Every row comes from one small tree of marks. The marks that hang from a mark follow it in brackets, in alphabetical order. Every link used is in the known rows. Which tree was each row made from?
In the rows, 128 means zero.
Known rows:
fanun[godus]: 119	136	135	124	123	140	135	144	131	124	130	125	166	128	138	125	100	126	118	137	112	130	116	125	129	152	129
momi[fanun[godus] takod]: 155	145	128	118	123	120	127	142	132	127	134	131	205	134	131	131	99	121	139	126	113	134	120	115	126	160	102
pevinus[gigopif]: 121	135	123	142	126	135	123	122	128	128	133	132	125	122	144	138	112	136	109	109	124	140	136	140	126	124	131
zevup[gava pevinus]: 111	146	175	138	119	131	139	142	109	110	126	112	88	122	130	133	107	132	113	139	137	120	150	136	123	122	153
momi[fanun takod[lezan]]: 143	130	117	100	123	129	139	123	135	127	127	136	165	127	106	144	118	121	132	114	107	138	129	114	135	137	107
takod[lezan momi[fanun[godus[kobogum]]]]: 131	101	106	112	122	135	132	124	146	117	133	134	118	142	106	120	122	111	133	153	139	125	92	78	138	146	111
momi[takod[lezan]]: 120	128	125	104	122	148	146	121	124	129	121	131	148	133	111	148	122	122	125	95	89	144	127	118	138	136	119
gava[lezan[takod] zevup]: 130	110	130	139	137	119	131	118	133	149	106	134	160	129	124	147	173	119	118	107	110	150	168	157	118	100	151
zevup[pevinus]: 111	139	128	132	116	139	135	139	113	114	132	118	95	119	133	129	114	135	110	144	125	122	145	150	132	128	137
takod[lezan momi[fanun[godus[kobogum[gigopif]]]]]: 134	109	130	103	116	149	130	109	140	112	141	135	90	145	113	125	118	120	148	171	147	115	91	90	137	147	122
kodaz[pevinus[gigopif]]: 118	132	118	148	114	132	120	124	127	124	130	128	137	111	143	128	117	146	119	89	141	124	138	149	143	120	134
momi[fanun[godus[kobogum[gigopif]]] takod[lezan]]: 145	145	150	88	121	143	136	117	134	123	127	145	127	153	122	142	109	127	157	144	128	136	107	70	134	162	104
fanun[godus[kobogum[gigopif]]]: 112	146	168	117	120	153	127	122	122	118	127	134	114	145	147	131	104	135	130	167	135	133	112	102	127	162	129
momi[fanun[godus[kobogum[gigopif]]] takod]: 150	156	161	111	120	131	118	121	124	122	133	139	153	149	139	140	102	131	152	156	136	136	117	94	124	174	101
zevup[gava[lezan] pevinus[godus]]: 131	138	155	128	144	134	145	154	118	132	123	113	83	123	112	110	131	135	128	137	125	120	155	122	131	109	145
kobogum[gigopif[fanun] godus]: 110	158	138	115	128	139	120	110	107	124	140	124	140	120	131	95	119	130	145	165	140	107	112	163	123	125	124
momi[fanun[godus[kobogum]] takod[lezan]]: 141	135	127	98	127	131	135	133	141	126	119	143	153	145	117	137	113	119	142	127	118	142	106	62	135	162	93
lezan[takod[momi[fanun[godus]]]]: 149	113	112	126	122	114	107	131	132	128	140	124	172	135	132	134	119	113	139	126	114	123	110	129	124	143	116
kodaz[gava pevinus]: 115	131	123	139	108	124	132	124	122	116	116	119	143	102	136	128	117	137	106	103	111	125	127	169	139	123	133
kobogum[gigopif[fanun]]: 103	142	148	121	125	134	126	109	116	126	144	128	141	120	129	126	117	137	130	167	148	123	117	169	117	145	126
lezan[takod]: 117	138	140	124	124	130	115	126	119	132	119	129	157	128	142	151	124	128	113	111	98	146	139	143	122	136	127
gigopif[fanun[godus[kobogum]]]: 97	135	133	129	134	123	122	133	130	127	127	133	155	131	135	117	117	129	124	164	151	137	93	105	121	167	103
gava[lezan]: 119	120	130	133	126	143	144	123	129	133	119	130	146	123	114	129	138	128	115	129	114	143	154	159	129	120	138
gigopif[fanun[godus]]: 107	134	124	126	131	123	128	140	131	131	140	128	181	121	131	114	110	130	126	150	136	126	97	135	119	155	112
zevup[pevinus[gigopif]]: 119	140	115	144	120	135	127	135	118	120	139	126	66	122	146	134	113	143	117	118	136	119	146	141	130	113	138

Which tree is each row?
141	112	103	139	141	115	141	130	141	140	107	121	152	101	118	102	168	129	118	103	117	123	146	161	141	95	140 -> kodaz[gava[lezan zevup] pevinus[godus]]
141	125	112	127	152	120	129	146	128	151	117	124	105	126	125	120	174	127	129	121	111	124	166	136	127	95	140 -> gava[lezan[takod] zevup[pevinus[godus]]]
123	132	140	149	137	115	136	149	126	138	138	123	77	134	123	116	126	144	145	116	161	117	130	126	116	99	140 -> zevup[gava[lezan] pevinus[gigopif[fanun[godus]]]]
127	126	113	152	130	120	133	131	128	127	136	125	76	120	145	132	138	137	111	122	150	123	158	147	124	97	154 -> gava[zevup[pevinus[gigopif]]]
133	96	99	114	121	132	136	113	141	119	138	128	128	121	99	128	128	111	122	140	128	120	114	131	136	124	126 -> takod[lezan momi[fanun]]
143	123	146	120	120	126	99	109	126	123	135	134	121	151	140	139	123	121	152	157	137	126	104	107	122	153	115 -> lezan[takod[momi[fanun[godus[kobogum[gigopif]]]]]]
152	136	116	94	123	131	141	141	142	131	131	135	178	139	113	135	106	119	142	114	105	133	111	92	137	149	106 -> momi[fanun[godus] takod[lezan]]
139	117	109	153	135	115	126	128	129	149	120	132	73	133	137	148	173	135	127	88	129	132	179	149	121	73	156 -> gava[lezan[takod] zevup[pevinus[gigopif]]]
109	145	145	116	126	137	127	125	125	129	147	128	153	128	136	117	106	137	141	167	145	118	101	146	118	158	123 -> kobogum[gigopif[fanun[godus]]]
116	148	148	148	134	110	126	153	121	123	146	117	84	131	141	120	103	143	139	123	164	111	114	116	114	119	135 -> zevup[gava pevinus[gigopif[fanun[godus]]]]
140	134	103	139	148	123	128	145	132	134	140	124	82	119	146	111	139	137	118	125	141	115	146	123	131	106	142 -> gava[zevup[pevinus[gigopif godus]]]
142	110	103	160	127	101	122	112	137	149	102	132	122	116	136	146	177	137	124	46	117	137	163	168	129	65	151 -> kodaz[gava[lezan[takod] zevup] pevinus[gigopif]]
134	127	111	135	137	111	132	134	135	128	114	118	160	97	136	105	144	131	111	111	120	117	129	152	139	117	136 -> kodaz[gava[zevup] pevinus[godus]]
106	152	146	111	150	136	114	115	119	131	136	135	119	126	135	105	125	138	136	183	156	127	99	113	122	164	102 -> pevinus[godus[kobogum[gigopif[fanun]]]]
155	84	104	148	135	103	121	108	141	143	122	131	162	129	106	137	181	104	129	122	130	134	157	164	119	96	143 -> gava[lezan[takod[momi[fanun]]] zevup]
140	100	97	109	118	137	137	130	148	119	145	128	140	131	102	119	116	110	133	140	123	112	95	110	137	137	125 -> takod[lezan momi[fanun[godus]]]
135	112	118	135	123	122	117	125	136	113	135	129	145	136	128	118	117	112	128	164	146	126	98	101	128	159	108 -> takod[momi[fanun[godus[kobogum]]]]
124	151	159	140	147	126	121	145	116	120	125	123	38	133	146	121	115	143	121	128	151	126	134	70	127	123	129 -> zevup[gava pevinus[gigopif godus[kobogum]]]
131	86	103	153	127	118	131	121	120	138	122	116	87	133	112	136	187	112	131	109	120	122	162	171	128	81	160 -> gava[lezan[takod[momi]] zevup[pevinus]]
126	141	109	139	136	120	112	127	131	124	113	132	94	112	151	113	123	146	115	94	126	130	112	105	144	125	110 -> kodaz[gava pevinus[gigopif godus[kobogum]]]
124	128	178	134	132	125	130	126	118	139	102	126	142	136	121	154	141	126	124	98	107	150	161	136	116	107	149 -> zevup[gava[lezan[takod]]]
124	94	112	140	125	133	123	110	120	138	121	124	134	134	111	143	159	114	129	99	96	140	141	163	130	105	135 -> gava[lezan[takod[momi]]]
